Each row comes from the steps of one path. Every step used is in the known rows, and no mark comes twice. Write the path behind each row, first mark first.
In the rows, 128 means zero.
Known rows:
sizo, rulo, mugo: [126 111 144 131 121 141   7 111 134 131 130 135 133 127 125 122 145 135
 118 129 143 122 122 126 119  87 109 120 137 124 115 118 137  83 128 111
 117 103 120 114 118]
menorap, maro: [134 123 129  96 119 114 154 128 155  99 141 128 122 133 132 127 123 135
 133 139 129 133 113 134 124 132 125 132 134 130 112 143 129 136 127 100
 132 135 117 135 156]
sosup, maro: [132 118 142 168 137 126 128 129 130 101 154 114 130 125 129 135 114 140
 131 155 127 136 122 129 124 141 129 129 127 130 131 131 125 135 114 140
 143 161 126 125 117]
neduz, zarod, rako, mugo, rulo, vunug: [132 131  96 151 117  94  65 133 114 132 109 146 136 123 143 145 126 103
 126 138 136  70 151 118 141 123 123 128 147 148 106  93 139 116 125 127
 161 140 124 137 127]
tigotil, rulo, mugo, rako, zarod: [125 140 110 139 142 154  65 100  79 130 134 145 134 109  86  93 139 118
 116 129 175 132 106 101 137 141 128 141 190 132 103 104 130  92 104 119
 123  62 111 123 133]
sizo, rulo: [127 119 140 133 136 142  34 132 133 126 130 129 129 129 120 131 128 137
 121 129 128 121 141 130 121  92 103 123 130 124 110 125 131 139 127 115
 119 114 130 125 122]
tigotil, rulo, sizo: [128 154 112 140 155 150  64 115 116 115 123 135 135 118 110 115 128 131
 114 127 152 119 114 124 142  66 126 123 178 132 103 105 137 101 106 121
 128  86 120 117 123]
mugo, rako, zarod: [127 127 121 124 135 130 124 129  84 152 138 132 127 120  91 104 119 115
 127 133 128 129 139  87 115 137 131 147 146 136 127 129 111 180 127 124
 137 100 123 145 145]
rako, mugo, rulo, zasem: [148 125 112 145 145 125  96 123 133 116 107 126 134 126 107 102 121 115
 126 131 104 124  97 107 129 117 102 132 161 135 137 125 132  93 127 133
 167 135 104 113 128]
tigotil, rulo: [127 144 110 143 153 154  92 120 106 111 126 132 131 116 103 118 129 128
 121 125 159 129 118 129 149 139 119 131 174 129  98 111 132 113 103 125
 125  88 124 120 125]
sosup, maro, menorap: [135 118 142 143 145 130 141 123 128  87 159 112 130 128 130 138 122 158
 132 154 122 131 111 141 126 147 133 130 130 131 134 134 128 148 111 163
 142 168 120 151 103]
vezil, maro, petenon: [140 131 121  60 134 124 130 103 144 125 142 126 130 133 132 104 156 171
 132 145 122 123 132 131 147 139 128 126 123 154 133 133 111 144 120 112
 131 145 121  98 138]
rizir, maro, zarod: [121 148 123 102 135 127 123 153 152 125 118 134 124 134 127 158 129 144
 128 117 120 136 123 127 115 144 147 126 136 133 148 153 132 104 122 115
 124 140 140 107 148]
mugo, rulo, zasem: [152 129 108 136 150 129 100 130 124 110 107 127 137 125 147 106 121 125
 125 129 130 115 103  94 129 115  99 123 162 127 128 129 154 155 125 132
 143  94 113 104 126]
sizo, rulo, mugo, rako, zarod, gapi: [125 114 135 122 128 144  19  99 100 139 138 140 130 122  97  92 173 135
 114 132 140 110 117  98 112  94 110 132 150 124 119 121 125 109 126 109
 122  81 128 126 132]
rako, zarod: [124 123 110 143 144 127 127 119  96 147 143 124 127 118 101 119 126 117
 131 131 116 103 149 120 113 155 116 142 134 136 138 120 113 147 128 129
 132 139 132 135 148]
vezil, maro, zarod, rako, mugo: [125 128 113  38 130 132 112 136 144 118 143 122 131 139 138 160 142 155
 137 128 131 107 148 129 113 147 131 129 127 140 128 126  79  84 124 117
 150 157 124 127 144]
neduz, zarod, rulo: [131 145 103 152 127 100  58 129 115 131 108 146 128 125 113 154 123 119
 126 133 140  89 137 130 144 122 125 126 124 127 107 107 174 136 127 130
 128 121 145 124 129]
zarod, tena: [115 129 115 124 147 140 130 129 113 121 134 132 123 134 160 132 130 118
 132 130 117  73  55 128 137 133 135 128 127 133 120 126 130 123 126 131
 120 126 136 130 137]
vezil, maro, zarod, neduz: [131 132 113  51 135 138 125 147 150 115 143 121 128 142 133 150 139 164
 137 129 130 129 163 126 111 145 126 124 120 125 138 121 141 114 125 117
 128 129 125 118 142]
petenon, maro, zarod: [142 130 125 123 135 118 144 140 135  68 147 117 140 126 129 157 147 122
 134 134 122 150 152 123  97 152 123 127 143 108 114 114 136 108 131 134
 121 142 117 129 138]
neduz, zarod, rako, mugo: [129 143 103 129 114  97 114 123 111 138 108 146 131 126 132 159 132 106
 127 136 129  82 144 136 143 119 137 132 128 146 106 102 128 101 127 132
 147 155 133 145 129]
rulo, zatev: [127 115 153 124 120 118  90 118  96 131 157 134 114 120 136 122 163 127
 114 142 128 135 100 122 125  99 135 124 136 129 134 111 136 119 139 124
 130 124 125 125 126]
neduz, zarod, maro: [135 147 103 210 114 113 132 133 126 140 108 146 127 133 118 153 136 149
 128 136 132  91 141 128 144 121 133 127 124 127 109 113 165 134 127 130
 124 126 144 125 129]
rulo, zasem: [154 125 133 127 158 125  94 118 130 126 104 118 131 126 136 124 130 130
 126 130 116 111  94 120 127 120 135 128 135 123 135 127 142 125 128 138
 137 129 125 117 126]
sosup, maro, zarod, rako: [132 120 131 122 141 137 121 145 119  77 163 111 134 130 157 170 119 150
 131 149 143 108 132 124 112 154 131 129 130 139 124 132 105 109 114 136
 147 174 126 135 117]
zarod, rako, mugo, rulo, zatev: [128 121 114 107 120 123  88 121  91 120 143 141 127 126 151 118 149 104
 120 135 138  83 109 114 130 115 120 130 159 149 117 115  94  93 130 125
 160 153 117 137 134]
rulo, sizo: [129 141 131 124 129 123  90 124 138 133 125 130 132 128 135 127 126 132
 122 130 118 114 124 121 122  39 137 119 134 130 136 123 137 114 129 121
 134 124 121 123 125]
milusa, rulo, zatev: [132 118 168 122 130 131 136 121 127 124 153 127 125 119 112 122 148 121
 126 144 164 135 112 109 123 100 142 130 134 125 136 108 131 119 140 117
 133 130 118 115 118]
vezil, maro, menorap: [128 127 124  54 133 125 138 117 148 127 140 121 129 137 132 132 145 171
 134 131 124 126 133 142 125 142 139 128 123 130 133 131 108 153 121 144
 132 134 125 139 128]
vunug, rulo, sizo: [129 135 138  95 166 121 107 110 138 148 122 127 133 121 138 148 132 130
 128 132 125 108 129 109 128  62 152 135 106 131 117 115 150 110 129 105
 107 130 104 130 128]
sizo, rulo, zasem: [148 116 145 135 159 139   4 122 136 125 111 120 134 127 124 127 130 137
 119 131 119 108 112 122 123  84 108 123 134 121 117 123 142 133 127 121
 125 117 130 114 122]
tigotil, rulo, zatev: [127 133 131 141 147 147  62 110  82 114 150 138 122 109 110 112 155 129
 110 136 158 137  96 126 147 119 127 129 179 128 103  96 138 103 112 122
 124  87 122 120 124]
zarod, rako, mugo: [125 125 116 103 125 128 109 119 113 128 131 133 131 131 137 136 135 105
 129 129 135  81 123 132 130 133 138 134 134 150 117 121  82  79 126 130
 155 177 127 147 135]
sosup, maro, zarod, neduz: [137 122 131 141 144 143 131 153 131  76 160 110 130 135 130 155 114 151
 132 150 128 134 140 122 113 152 122 127 127 126 142 124 159 111 114 137
 139 165 120 128 116]
mugo, rulo: [130 132 104 135 126 132 127 137 122 112 126 137 134 129 142 109 121 126
 125 127 138 127 134 101 126 121  93 123 157 129 122 131 142 160 126 124
 136  93 113 113 126]
milusa, rulo: [133 128 147 123 135 140 166 128 154 121 129 121 136 127 108 128 121 122
 137 131 165 127 132 113 123 122 136 137 126 125 132 120 128 128 129 120
 134 133 120 117 117]

Write each row's path:
[131 112 110 164 134 127  52 150 128 117 127 127 136 124 149 102 119 122
 120 133 142 109 140  98 128 130 100 119 163 133 129 117 150 159 124 121
 151  99 111 116 122]
mugo, rulo, vunug
[132 128 100 187 146 145 138 120  95 136 151 128 124 130  98 118 138 156
 134 130 119  72 129 125 116 166 124 143 134 133 134 131 116 154 124 148
 129 154 139 152 144]
rako, zarod, maro, menorap
[129 127 103 140 146 132 128 125  92 143 146 127 126 126  99 112 125 108
 133 133 119  92 162 117 115 158 118 140 134 132 140 108 155 146 127 130
 131 143 129 137 155]
rako, zarod, neduz
[128 140 119 133 134 154  65 104  95 122 126 147 134 114  99  99 140 124
 117 128 184 145  94 105 146 128 134 133 189 129  99 107 135  81 104 118
 123  56 110 119 123]
tigotil, rulo, mugo, rako
[129 117 119 144 147 131  21 138  80 150 140 130 128 117  87 103 114 111
 126 136 140  93 133  83 117 145 134 144 152 137 125 119 127 176 123 123
 143 110 132 145 146]
mugo, rako, zarod, rulo, vunug
[126 115 149 120 116 142   5 117 123 136 130 140 130 126 113 111 139 132
 118 131 151 133 115 104 119  80 116 126 146 125 111 122 135 106 125 109
 118  82 115 122 120]
sizo, rulo, mugo, rako
[138 116 133 160 126 155   9 102 103 136 142 145 132 124  98  89 155 154
 120 140 146  99 113  98 128  96 109 133 153 141 113 127 133 117 121 102
 119 105 117 111 131]
sizo, rulo, mugo, rako, zarod, maro, petenon
[124 121 104 145 143 128  36 104  88 142 146 134 129 119  95 112 138 110
 130 128 141  74 118 113 115 157 117 139 140 135 132 118 131 100 127 127
 129 136 135 127 151]
rako, zarod, rulo, mugo
[128 136 115 125 143 130  48 130  82 149 140 136 124 121  85 105 115 113
 125 133 135  97 128  84 114  94 132 140 149 138 123 128 124 168 123 121
 138 102 127 140 146]
mugo, rako, zarod, rulo, sizo
[129 130 120  53 133 132 124 142 154 120 143 117 130 138 131 155 140 171
 134 128 128 137 153 127 110 144 126 123 119 126 134 129 108 117 124 115
 132 126 125 115 138]
vezil, maro, zarod
[137 127 103  61 120 125 142 141 144  68 147 132 127 138 147 148 122 138
 134 136 138 109 120 118 112 139 107 135 156 144 107 141 109  99 126  94
 153 148 104 139 156]
menorap, maro, zarod, rako, mugo, rulo
[135 132 113 157 136 146 132 130  81 146 142 133 126 127  86 105 129 147
 131 134 131 104 127  92 119 144 138 146 149 134 125 138 115 182 122 140
 134 112 130 158 140]
mugo, rako, zarod, maro, menorap
[127 113 133 125 127 148   5 115 104 143 140 140 130 127  98 102 139 121
 120 133 145 114 136  98 111  93 111 132 147 126 118 112 154 116 125 108
 120  90 116 127 134]
sizo, rulo, mugo, rako, zarod, neduz
[132 137 111 142 128 124  93 126 142 121 121 133 132 128 104 106 119 119
 124 131 106 124 115 108 123  65 102 123 161 139 139 122 127  89 131 122
 164 133 100 120 128]
rako, mugo, rulo, sizo
[128 122 140 110 104 128  92 109 114 141 128 143 131 124 123 105 145 124
 122 132 159 147  98  97 124 114 146 131 147 129 127 124 132  89 126 119
 127  88 111 125 122]
rulo, mugo, rako
[131 132 100  81 132 145 112 148 118  91 136 132 134 136 145 156 128 132
 129 120 138  98 133 113 113 140 110 131 150 145 123 128 101  78 127 122
 151 147 113 137 129]
maro, zarod, rako, mugo, rulo
[138 135 114 183 130 152 141 128 127 118 138 129 127 142 124 127 146 176
 133 129 131  88 106 134 132 138 138 130 130 122 127 140 133 136 123 152
 124 146 136 148 123]
zarod, maro, menorap
[133 114 131 132 136 133  95 140 106  69 174 120 128 125 146 151 129 143
 124 159 134 113 112 112 111 136 113 129 151 143 129 123 108  92 118 132
 163 172 111 130 116]
sosup, maro, zarod, rako, mugo, rulo, zatev
[126 126  99 107 123 128 109 124 109 116 130 139 136 129 146 122 131 103
 127 128 139  81 122 115 132 125 115 132 154 151 113 126  91  98 126 129
 160 156 117 137 134]
zarod, rako, mugo, rulo
[128 122 121 118 116 131  91 106  92 151 138 143 128 124 106  94 142 109
 126 134 151 121 119  88 116 133 140 139 151 132 134 113 149 100 126 122
 128  95 110 129 139]
rulo, mugo, rako, zarod, neduz
[141 130 116  68 126 130 153 149 154  74 148 126 122 142 134 147 120 145
 136 135 130 129 131 128 110 141 121 130 136 125 122 131 166 112 126  93
 131 136 110 137 157]
menorap, maro, zarod, neduz
[127 123 124 116 118 128 104  90  87 149 138 143 128 119 103  83 174 123
 120 132 144 118 103  89 117 133 136 138 153 129 136 125 121  93 125 123
 131  86 121 132 140]
rulo, mugo, rako, zarod, gapi
[128 133 113  73 132 145 119 149 113  99 138 129 136 135 161 170 134 139
 130 121 148  96 138 122 113 142 130 128 131 139 121 129 106  98 126 123
 130 145 128 140 130]
maro, zarod, rako
[128 131  98  43 129 133 112 142 142 111 142 126 134 138 147 150 139 154
 133 126 135 108 150 117 112 142 116 127 138 142 123 129  84  99 125 115
 154 139 119 118 143]
vezil, maro, zarod, rako, mugo, rulo
[122 145 121  98 129 130  49 147 138 127 120 144 125 133 114 146 134 137
 124 117 149 122  94 105 116 137 155 127 149 134 145 153 141  85 117 111
 127 120 138 104 150]
rizir, maro, zarod, rulo, mugo, rako
[136 129 123  73 122 126 153 143 156  78 145 125 123 136 133 151 120 152
 134 134 128 139 119 130 110 140 118 131 135 130 117 142 131 114 127  94
 131 133 113 135 152]
menorap, maro, zarod
[136 117 108  77 124 122  93 150 148  70 149 127 129 136 152 143 120 137
 131 139 139  97 122 116 111 146 111 131 160 146 110 130 113 100 126  92
 162 150 103 142 156]
menorap, maro, zarod, rako, mugo, rulo, vunug
[143 128 121 115 128 122  66 131 118  70 147 129 141 124 117 145 153 118
 130 134 150 135 126 102  97 144 130 131 157 107 107 115 145  87 130 130
 122 125 115 125 140]
petenon, maro, zarod, rulo, mugo, rako
[129 126 123 120 122 132  11 115 105 127 132 144 129 125 113 112 138 117
 125 127 169 105  87 101 129 120 137 130 145 129 116 129 146  90 126 123
 127 100 126 123 131]
zarod, rulo, mugo, rako
[141 131 125 121 136 109 152 118 131  77 146 121 140 127 131 134 157 122
 134 139 118 139 133 137 113 147 135 131 144 112 113 116 136 142 128 161
 122 153 117 152 128]
petenon, maro, menorap
[138 117 120  92 135 127  50 153 155  74 151 122 122 135 130 153 116 149
 134 136 140 103 115 126 110 150 120 129 141 129 114 133 146 109 125  94
 140 143 119 134 154]
menorap, maro, zarod, rulo, vunug
[130 120 131 133 148 133 108  96 104 164 136 138 133 119 111 124 150 133
 133 136 154 104 114  83 124 136 158 152 116 130 111 118 142  97 128 106
 106 110 103 135 142]
vunug, rulo, mugo, rako, zarod, maro
[132 125 122 148 116 140  98 102  95 145 143 143 130 125 103  99 151 143
 127 133 152 108 100  95 117 137 144 139 153 131 134 127 125 108 123 136
 127 102 114 146 134]
rulo, mugo, rako, zarod, maro, menorap
[134 142  99  80 130 143  93 147 122  96 135 131 140 134 148 155 127 133
 127 123 135  91 130 107 109  92 115 125 154 147 127 124 104  70 126 119
 156 146 110 134 128]
maro, zarod, rako, mugo, rulo, sizo
[130 147 106 138 122  98 151 108 111 133 109 142 129 124 120 130 177 134
 118 135 115 103 135 130 143 122 126 126 124 123 119 113 161 128 125 130
 130 107 150 126 128]
neduz, zarod, gapi
[140 131 115 102 135 119 135 137 122  66 150 122 144 126 156 166 154 114
 132 133 137 117 155 122  99 153 130 130 145 117 101 114 115 104 129 134
 126 155 122 139 142]
petenon, maro, zarod, rako
